Each row was made from one walk, in order. Every step used is in the known rows, and no mark comes twice. Write each row's walk.
Known rows
ruvele/tuvil/zibe: [.18, -.22, .08, .09, .01, -.19, -.17, .04, .16, .05, -.12, -.10, -.03, -.11, -.04, -.04, .02, .09, -.02, -.13, -.06, .14]
sufa/zibe/dopi/ruvele/tuvil: [.17, -.02, .02, .15, .13, -.32, -.08, .23, .24, .28, -.30, -.16, -.29, -.12, -.04, .09, .07, -.20, -.09, -.15, -.09, -.10]
meve/sufa/zibe: [.03, -.01, .10, .08, -.04, -.15, -.03, .01, .12, .40, -.01, -.01, -.17, -.13, .03, -.03, .04, .04, .12, -.16, -.08, -.22]
dopi/ruvele/tuvil/zibe/sufa: [.24, -.32, .07, .13, .17, -.46, -.20, .22, .16, -.03, -.21, -.15, -.21, .04, -.17, -.01, .06, .01, -.15, .01, -.13, .06]
zibe/dopi/ruvele/tuvil: [.09, .04, .02, .16, .15, -.20, -.06, .21, .04, .04, -.28, -.17, -.21, .03, -.09, .05, .11, -.18, -.13, -.09, -.06, .07]
tuvil/sufa/meve: [-.10, -.16, .01, .11, .12, -.11, -.18, .18, .24, .22, -.09, -.05, -.13, .06, -.01, -.10, .09, -.06, .07, -.14, .04, .10]
zibe/dopi/ruvele: [.10, .09, -.03, .18, .14, -.19, .04, .13, -.07, .09, -.24, -.06, -.26, .04, -.05, .07, .08, -.20, -.05, -.01, -.02, -.12]
meve/sufa/zibe/dopi/ruvele: [.11, .10, .06, .27, .10, -.35, .02, .13, .05, .51, -.25, -.07, -.45, -.10, -.02, .04, .11, -.16, .05, -.18, -.10, -.34]
maboza/fatu/ruvele: [.02, -.19, -.01, .25, -.14, -.08, -.10, .26, -.03, .27, -.17, -.07, -.13, .16, -.12, -.02, .04, -.15, .14, -.06, .00, .08]
fatu/maboza: [.09, -.11, -.03, -.05, -.05, .11, -.01, .02, -.10, .04, .04, .01, .07, .03, -.10, -.04, .07, .01, -.10, .05, -.05, .00]
zibe/tuvil/sufa/meve: [-.18, -.09, .04, -.01, .18, -.27, -.27, .26, .31, .10, -.09, -.12, -.07, .22, -.14, -.13, .10, -.10, .02, -.13, .03, .19]
ruvele/tuvil/zibe/sufa: [.21, -.23, .09, .03, .13, -.31, -.20, .07, .24, -.06, .00, -.13, -.09, .03, -.14, -.04, .03, .09, -.08, -.10, -.11, .07]
tuvil/zibe/dopi/ruvele: [.28, -.09, -.02, .29, .13, -.37, -.02, .08, -.04, .19, -.32, -.05, -.34, -.07, -.06, .05, .08, -.13, .00, -.06, -.05, -.15]
fatu/ruvele: [.03, -.11, -.03, .25, .00, -.07, -.09, .16, -.14, .12, -.11, -.03, -.05, .03, -.08, -.03, .00, -.11, .00, .07, .02, .00]
dopi/zibe/tuvil/sufa: [.02, .12, .06, .07, .14, -.28, -.12, .22, .15, .11, -.15, -.12, -.25, .07, -.10, -.03, -.08, -.08, .05, -.20, -.07, -.01]
dopi/zibe/tuvil: [.03, .13, .03, -.08, .07, -.31, -.09, .14, .05, -.04, -.12, -.05, -.12, .04, -.14, .01, -.03, -.07, -.04, .00, -.07, .04]
fatu/maboza/sufa/zibe: [.13, -.14, .03, -.03, .01, .06, .05, .15, .17, .47, .05, -.02, -.13, -.09, -.09, .00, -.03, .07, .11, .05, -.14, -.14]
maboza/fatu/ruvele/tuvil: [.03, -.26, .04, .22, -.13, -.09, -.21, .36, .07, .20, -.22, -.18, -.07, .15, -.16, -.04, .07, -.14, .06, -.16, -.04, .26]
meve/sufa: [-.05, .04, .10, .09, -.01, -.05, -.01, -.01, -.05, .17, .01, -.02, -.10, .01, -.01, -.07, .07, .05, .06, -.13, -.04, -.05]
meve/sufa/tuvil: [-.15, .05, .13, .03, .10, -.12, -.17, .07, .07, .04, -.08, -.09, -.07, .10, .04, -.08, .00, .01, .02, -.34, -.09, .07]
fatu/maboza/sufa/tuvil/zibe/dopi/ruvele: [.24, -.19, .05, .22, .28, -.29, -.10, .29, .06, .29, -.33, -.15, -.36, .07, -.14, .00, .01, -.09, .00, -.19, -.19, .01]
maboza/sufa: [-.01, -.01, .07, .02, .07, .05, .08, .11, .07, .19, .02, -.03, -.12, .01, -.04, .00, -.06, .06, .15, .04, -.04, .03]
dopi/ruvele/tuvil: [.03, -.15, .03, .07, .05, -.14, -.11, .24, .03, -.03, -.25, -.13, -.07, .00, -.07, .01, .05, -.06, -.14, .02, -.06, .17]
ruvele/tuvil: [.00, -.07, .05, -.02, .01, -.01, -.11, .09, .12, -.05, -.04, -.11, .06, -.01, -.04, -.02, .02, .01, -.09, -.10, -.04, .18]

Which walk is each row?
[-.01, .01, .02, -.15, .05, -.28, -.11, .09, .28, .10, -.01, -.07, -.01, .01, -.10, .00, -.04, -.05, -.01, -.01, -.04, -.09]	sufa/zibe/tuvil
[.10, -.22, .07, .21, .11, -.22, -.15, .34, .34, .37, -.30, -.19, -.27, -.12, .01, .02, -.04, -.08, .00, -.22, -.09, -.04]	dopi/ruvele/tuvil/sufa/zibe
[-.08, .03, .06, .03, .13, -.13, -.12, .16, .17, .02, -.02, -.14, -.06, .18, -.09, -.07, -.04, -.06, .04, -.20, -.01, .03]	zibe/tuvil/sufa
[.12, .06, .02, -.01, .13, -.29, -.03, .10, .08, -.02, -.01, -.02, -.26, .04, -.10, .05, -.03, -.01, -.04, .02, -.12, -.13]	dopi/zibe/sufa
[.25, -.04, .07, .16, .11, -.26, -.12, .03, .16, .12, -.15, -.14, -.17, -.09, -.06, -.01, .09, -.03, -.03, -.25, -.07, .03]	ruvele/tuvil/zibe/dopi
[-.13, -.14, .04, -.01, .13, -.08, -.07, .20, .20, .26, -.04, -.01, -.13, .06, -.08, -.06, .08, .01, .12, .09, -.01, .18]	maboza/sufa/meve
[-.06, .06, .12, -.05, .04, -.34, -.12, .07, .21, .27, .00, -.08, -.11, .03, -.11, -.07, .04, -.01, .05, -.16, -.08, -.13]	meve/sufa/zibe/tuvil
[.16, -.15, .07, .45, .02, -.20, -.20, .44, .39, .65, -.29, -.28, -.41, .06, -.09, .00, .04, -.28, .22, -.52, -.08, -.07]	maboza/fatu/ruvele/tuvil/sufa/zibe/dopi
[.10, -.31, .01, .01, .17, -.46, -.25, .08, .27, .06, -.03, .00, -.15, .07, -.16, -.07, .17, .02, -.03, .06, -.04, .04]	tuvil/zibe/sufa/meve
[.18, -.09, .01, .24, .24, -.45, -.18, .15, .09, .04, -.41, -.12, -.31, .02, -.02, .05, .01, -.17, -.06, -.28, -.08, -.02]	sufa/tuvil/zibe/dopi/ruvele
[.03, -.14, .14, .15, .10, -.30, -.23, .02, .09, .12, -.15, -.08, -.14, .00, .03, -.09, .01, .08, .06, -.40, -.11, .04]	meve/sufa/tuvil/zibe
[.12, .03, .12, .25, .12, -.36, -.09, .23, .18, .45, -.28, -.19, -.39, -.10, -.05, .02, .14, -.15, -.03, -.27, -.13, -.15]	meve/sufa/zibe/dopi/ruvele/tuvil
[.09, .04, .14, .24, .20, -.37, -.19, .00, .11, .18, -.19, -.12, -.29, .02, .01, -.06, .06, -.04, .07, -.53, -.11, -.08]	meve/sufa/tuvil/zibe/dopi
[.23, -.43, .08, .28, -.01, -.40, -.30, .33, .22, .20, -.18, -.20, -.21, .19, -.26, -.05, .08, -.06, .06, -.16, -.12, .14]	maboza/fatu/ruvele/tuvil/zibe/sufa
[.15, -.27, .08, .04, .14, -.09, -.16, .16, .13, .19, -.09, -.09, -.09, .04, -.09, -.07, -.07, .11, .05, -.17, -.17, .12]	fatu/maboza/sufa/tuvil/zibe
[.13, -.46, .05, .09, .23, -.60, -.36, .32, .30, .05, -.28, -.14, -.23, .07, -.22, -.06, .22, -.04, -.17, .07, -.09, .21]	dopi/ruvele/tuvil/zibe/sufa/meve
[.08, -.13, .09, .13, .08, -.08, -.15, .18, .41, .35, -.08, -.18, -.14, -.13, .04, -.02, -.06, -.01, .06, -.32, -.08, -.03]	ruvele/tuvil/sufa/zibe
[.07, -.17, .05, .06, .12, -.25, -.22, .03, .16, -.05, -.17, -.06, -.04, -.01, .03, -.03, -.06, .03, .00, -.26, -.06, .08]	sufa/tuvil/zibe
[.23, -.34, .07, .27, .14, -.41, -.29, .22, .11, .06, -.12, -.16, -.13, .06, -.23, -.07, .04, -.03, -.08, -.02, -.10, .07]	fatu/ruvele/tuvil/zibe/sufa
[.11, .00, .06, .32, .22, -.16, -.08, .30, .15, .21, -.31, -.24, -.34, .05, -.05, .01, .06, -.20, -.03, -.31, -.06, .02]	zibe/dopi/ruvele/tuvil/sufa
[.07, -.05, .03, .14, .06, -.07, -.04, .10, .30, .40, -.04, -.06, -.20, -.12, .08, .00, -.08, -.02, .15, -.25, -.04, -.21]	tuvil/sufa/zibe
[.10, -.36, .07, -.01, .18, -.46, -.35, .17, .38, .01, -.08, -.12, -.10, .06, -.19, -.09, .19, .04, -.10, -.03, -.07, .21]	ruvele/tuvil/zibe/sufa/meve
[.14, .06, .08, .20, .17, -.14, -.11, .18, .44, .40, -.12, -.21, -.29, -.11, .02, .01, .00, -.12, .07, -.46, -.07, -.13]	ruvele/tuvil/sufa/zibe/dopi
